Known rows, with every step that occurs
sudud, pofi, gite: [-2.96 -0.82  0.96  1.75 -2.74  2.10 -2.09 -0.54 -0.12 -0.28  0.16  0.62
  0.17 -1.34 -0.78 -1.37  1.86  0.10  0.16 -0.53]
sudud, pofi, refad, rekeko, lefe, dotunar: [-0.44 -0.40 -0.31  4.23  0.04  2.37  2.47 -2.64 -1.05  0.50  0.54  1.41
 -0.40 -0.38 -0.62  2.61  4.39 -0.99 -1.46 -2.22]
lefe, dotunar, sudud, pofi: [-0.41 -1.00  0.79  2.86 -1.78  2.66  0.49 -0.29 -0.15 -0.72 -0.76  0.36
  0.40 -3.40 -0.17  0.10  3.02 -0.70 -0.95  0.42]
rekeko, lefe, dotunar, sudud, pofi, refad: [-0.80 -0.20  1.12  4.21 -2.05  4.58  0.39 -2.13  0.23  2.11  0.13  0.33
 -0.90 -1.57 -0.36  2.03  5.74 -0.95 -2.38 -1.34]
refad, rekeko, lefe, dotunar, sudud: [-0.37 -0.72 -0.34  1.38  0.36  0.40  2.24 -0.34 -0.31  0.41 -2.03 -0.16
 -1.77 -1.29 -0.26  3.41  3.00  1.06 -1.62 -0.19]
vizal, kozi, pofi: [-1.80  0.34 -0.72  0.64 -2.26  0.99  1.14  0.43  0.59 -2.05 -0.74  2.98
  1.25  1.07 -1.60 -0.34  1.00 -0.20  0.32 -1.77]
sudud, pofi, refad, rekeko, lefe: [-0.74  0.54 -0.46  2.57 -0.59  1.56  1.37 -1.93 -2.21 -0.03  1.15  0.47
  1.10 -1.23  0.30  3.58  4.16 -0.14 -1.06 -2.25]
kozi, vizal: [ 0.25 -0.26  1.15 -0.59 -0.98  1.17  0.65 -0.43  0.20 -0.66 -0.62  2.54
  1.49 -0.20 -1.29 -0.83 -1.82 -0.20  0.74 -1.93]
rekeko, refad, pofi, gite: [-0.28 -0.98 -1.53  0.10  0.41 -0.27  1.02 -0.13 -0.66 -1.23 -1.29  2.05
 -2.45 -1.03 -0.38  0.02 -0.24 -0.74 -0.07  0.12]
lefe, dotunar: [ 0.27 -0.85  0.22  1.75  0.58  0.74  1.01 -0.73  1.11  0.48 -0.65  0.83
 -1.68  0.95 -0.97 -0.70  0.39 -0.80 -0.25 -0.04]
kozi, pofi: [-0.83 -0.28  0.58  0.49 -0.99 -0.26 -0.23 -0.72  0.08 -1.39 -0.68  1.80
  1.31  0.39 -1.03 -1.12  0.34 -1.56  0.00 -1.38]
dotunar, sudud, pofi, refad, rekeko: [-0.96  0.68  1.20  2.20 -1.31  0.85  2.21 -0.90 -2.80 -1.88 -0.31  0.89
  1.33 -3.95  1.36  3.86  1.94 -0.55 -0.91 -0.93]
refad, pofi, sudud: [ 1.40 -0.86 -0.94  0.49  1.17  1.14  0.68 -0.01 -1.06 -1.66 -1.40  0.41
 -1.78 -1.05 -0.13  1.62 -0.76  0.10  1.02  0.38]
dotunar, sudud, pofi, gite: [-3.24 -0.56  1.78  1.38 -3.46  2.36 -1.99  0.00 -0.54 -0.30 -0.85  0.03
 -0.05 -3.40 -0.05 -0.25  2.32  0.71 -0.50  0.11]
vizal, kozi, pofi, sudud: [-1.50 -0.63 -0.47  0.85 -2.66  2.98  1.49 -0.32  0.36 -1.81 -0.47  3.00
 -0.99  1.88 -1.74  1.11  1.01  0.51  1.75 -1.83]
vizal, kozi: [-0.91  0.69 -1.39  0.13 -1.20  1.32  1.42  1.09  0.51 -0.64 -0.03  1.19
 -0.04  0.56 -0.51  0.90  0.80  1.29  0.15 -0.58]
sudud, pofi, refad: [-0.48  0.47  0.80  2.80 -1.33  2.36  0.23 -1.68 -1.12 -0.03  1.49  0.96
  1.21 -1.06  0.16  0.55  1.97 -1.53 -0.34 -1.40]
sudud, pofi: [-0.32 -0.26 -0.29  1.61 -1.32  1.51 -0.46 -0.23 -0.99 -0.95  0.84  0.14
  2.14 -2.47  0.08 -0.39  2.24 -0.38 -0.13 -0.14]
lefe, rekeko, refad, pofi, sudud: [ 2.28 -2.32 -2.45  0.80  2.61  1.98  3.49 -0.88 -1.84 -1.69 -0.73  3.44
 -3.35 -1.11 -2.12  2.25 -0.61 -1.44  1.27 -0.13]
lefe, dotunar, kozi: [ 1.63 -0.52 -0.32  1.59  0.16  1.40  2.57  1.86  1.14  2.07 -1.03  0.51
 -2.34 -1.35 -0.84 -1.10 -0.03  0.42 -1.29 -0.70]
rekeko, refad: [ 1.06 -0.41 -1.57 -0.25  0.36  0.02  2.14 -0.56 -0.49 -0.49  0.84  1.20
 -0.76 -0.20  0.32  0.76  0.77 -0.67  0.27  0.19]
dotunar, lefe, rekeko, refad: [ 2.94 -0.49 -1.51  0.20  1.29  1.06  2.50  0.26 -0.83  2.55  0.29  3.27
 -1.91 -3.29 -2.32  1.88 -1.15  0.14 -1.14 -0.28]

Rows
[ 2.34 -0.32 -2.67  0.05  1.79 -0.76  2.47  0.20 -1.41 -2.22 -0.59  1.50
 -0.33 -1.95  0.44  1.20  0.13 -1.38 -0.25  0.49]  rekeko, refad, pofi
[ 1.73 -0.06  0.16  0.30  0.80  1.08  0.34  0.76 -0.29  3.03 -0.63  2.22
 -1.20 -3.04 -2.74  0.96 -1.89  0.96 -1.45 -0.39]  dotunar, lefe, rekeko
[-0.48  0.70 -0.24  1.01  0.70  0.13  1.99 -1.62 -1.17  0.92  0.20  0.42
 -1.09  1.26  0.24  3.87  1.99  0.24 -1.09 -1.97]  pofi, refad, rekeko, lefe
[-0.65 -1.26  0.74  0.77 -1.37  1.76 -0.01 -1.47 -0.21 -1.24 -0.43  1.86
 -0.94  1.28 -1.21  0.34  0.14 -0.81  1.63 -1.26]  kozi, pofi, sudud
[ 0.85 -0.26  0.48  3.65 -1.48  4.18  4.65 -0.69 -0.98  1.40 -0.55  3.61
  0.40 -2.83 -1.74  1.65  2.31  0.11 -1.69 -4.79]  sudud, pofi, refad, rekeko, lefe, dotunar, kozi, vizal
[-0.62 -0.06  0.61  2.58  0.42  1.22  2.93 -1.56 -0.39  1.34 -1.41  0.79
 -2.67  0.03  0.00  4.33  2.76  0.01 -1.98 -1.46]  pofi, refad, rekeko, lefe, dotunar, sudud
[-1.39 -0.30  1.11  3.10 -0.68  0.98  2.71 -2.42 -0.31  0.09 -2.08  2.47
 -1.48  0.61 -1.09  3.24  3.15 -1.63 -2.05 -2.67]  kozi, pofi, refad, rekeko, lefe, dotunar, sudud
[-2.15  1.01 -1.00  1.68 -1.56  1.08  3.06 -1.34 -0.64 -1.16 -0.52  3.57
  0.18  2.34 -1.38  3.50  2.92 -0.02 -0.88 -3.79]  vizal, kozi, pofi, refad, rekeko, lefe
[ 0.82 -1.49 -1.49  0.41  1.35  0.76  2.74 -0.77 -0.73  0.04  0.53  3.06
 -1.45 -0.08 -1.97  0.48  0.07 -1.58  0.20 -0.47]  lefe, rekeko, refad
[ 1.27 -0.11  0.66  2.14 -0.11  2.78  5.09 -0.34  0.08  2.41 -1.41  3.52
 -1.86 -0.43 -1.86  1.99  0.11  0.44 -1.60 -4.72]  pofi, refad, rekeko, lefe, dotunar, kozi, vizal
[-0.50  0.38  0.40  2.37 -0.35  0.48  2.12 -1.54 -2.60 -1.83  0.77  1.43
  1.51 -1.87  0.70  2.54  1.20 -1.10 -0.21 -1.51]  sudud, pofi, refad, rekeko
[ 4.18 -1.27 -2.40  0.55  2.44  2.20  3.20  0.20 -1.95  0.85 -1.00  3.65
 -3.76 -4.36 -2.49  3.52 -1.85  0.26 -0.15  0.03]  dotunar, lefe, rekeko, refad, pofi, sudud
[ 0.03 -0.94 -1.22  1.59  1.18  0.02  2.27 -1.00  0.10  0.36 -0.96  0.58
 -1.63  0.68 -0.98  2.13  2.44  0.40 -0.88 -0.87]  refad, rekeko, lefe, dotunar
[ 0.44 -0.91 -0.98  2.08 -0.11  0.49  3.55  0.76 -0.06  0.73 -2.11  1.75
 -1.23 -1.12 -1.90  0.68  2.29  0.19 -2.18 -2.84]  refad, rekeko, lefe, dotunar, kozi, pofi
[ 0.74 -1.72 -0.80  2.25 -0.56  2.57  3.87  0.05 -0.25  0.93 -1.86  1.93
 -3.41 -0.29 -2.02  2.10  2.32  0.88 -0.44 -2.90]  refad, rekeko, lefe, dotunar, kozi, pofi, sudud
[-0.56 -0.92 -0.56  2.90 -0.93  1.95  2.00 -0.72 -1.29 -0.54 -1.19 -0.07
  0.38 -3.65 -0.18  2.98  5.04  0.54 -1.71 -0.34]  refad, rekeko, lefe, dotunar, sudud, pofi
[-2.16 -0.54  1.36  0.52 -2.75  0.90 -0.29  1.53  0.73  0.87 -1.80  2.03
 -1.69 -0.81 -1.73 -2.53 -0.56  0.33 -0.92 -2.37]  dotunar, kozi, pofi, gite
[-0.64 -0.27  1.50  3.85 -0.76  1.52  3.20 -1.55 -1.73 -1.57 -0.82  1.65
 -0.14 -2.83  0.31  3.03  2.23 -1.40 -1.07 -0.79]  lefe, dotunar, sudud, pofi, refad, rekeko
[ 0.55 -0.18  1.02  2.97  0.00  0.25  5.04 -0.11 -0.65 -0.09 -1.79  3.57
 -1.72 -0.34 -1.27  0.77 -0.64 -1.73 -1.41 -3.40]  lefe, dotunar, kozi, pofi, refad, rekeko
[ 2.49 -1.33 -2.46  0.33  1.54  1.31  2.79 -0.55 -1.58 -2.03 -0.35  1.50
 -2.68 -1.23  0.24  2.57  0.13 -0.63  1.29  0.43]  rekeko, refad, pofi, sudud
[-0.09 -0.28 -0.10  2.74  1.16  0.92  2.89 -2.41 -0.10  1.32 -0.29  1.40
 -2.57  2.09 -0.69  3.11  2.42 -0.68 -1.30 -2.07]  pofi, refad, rekeko, lefe, dotunar
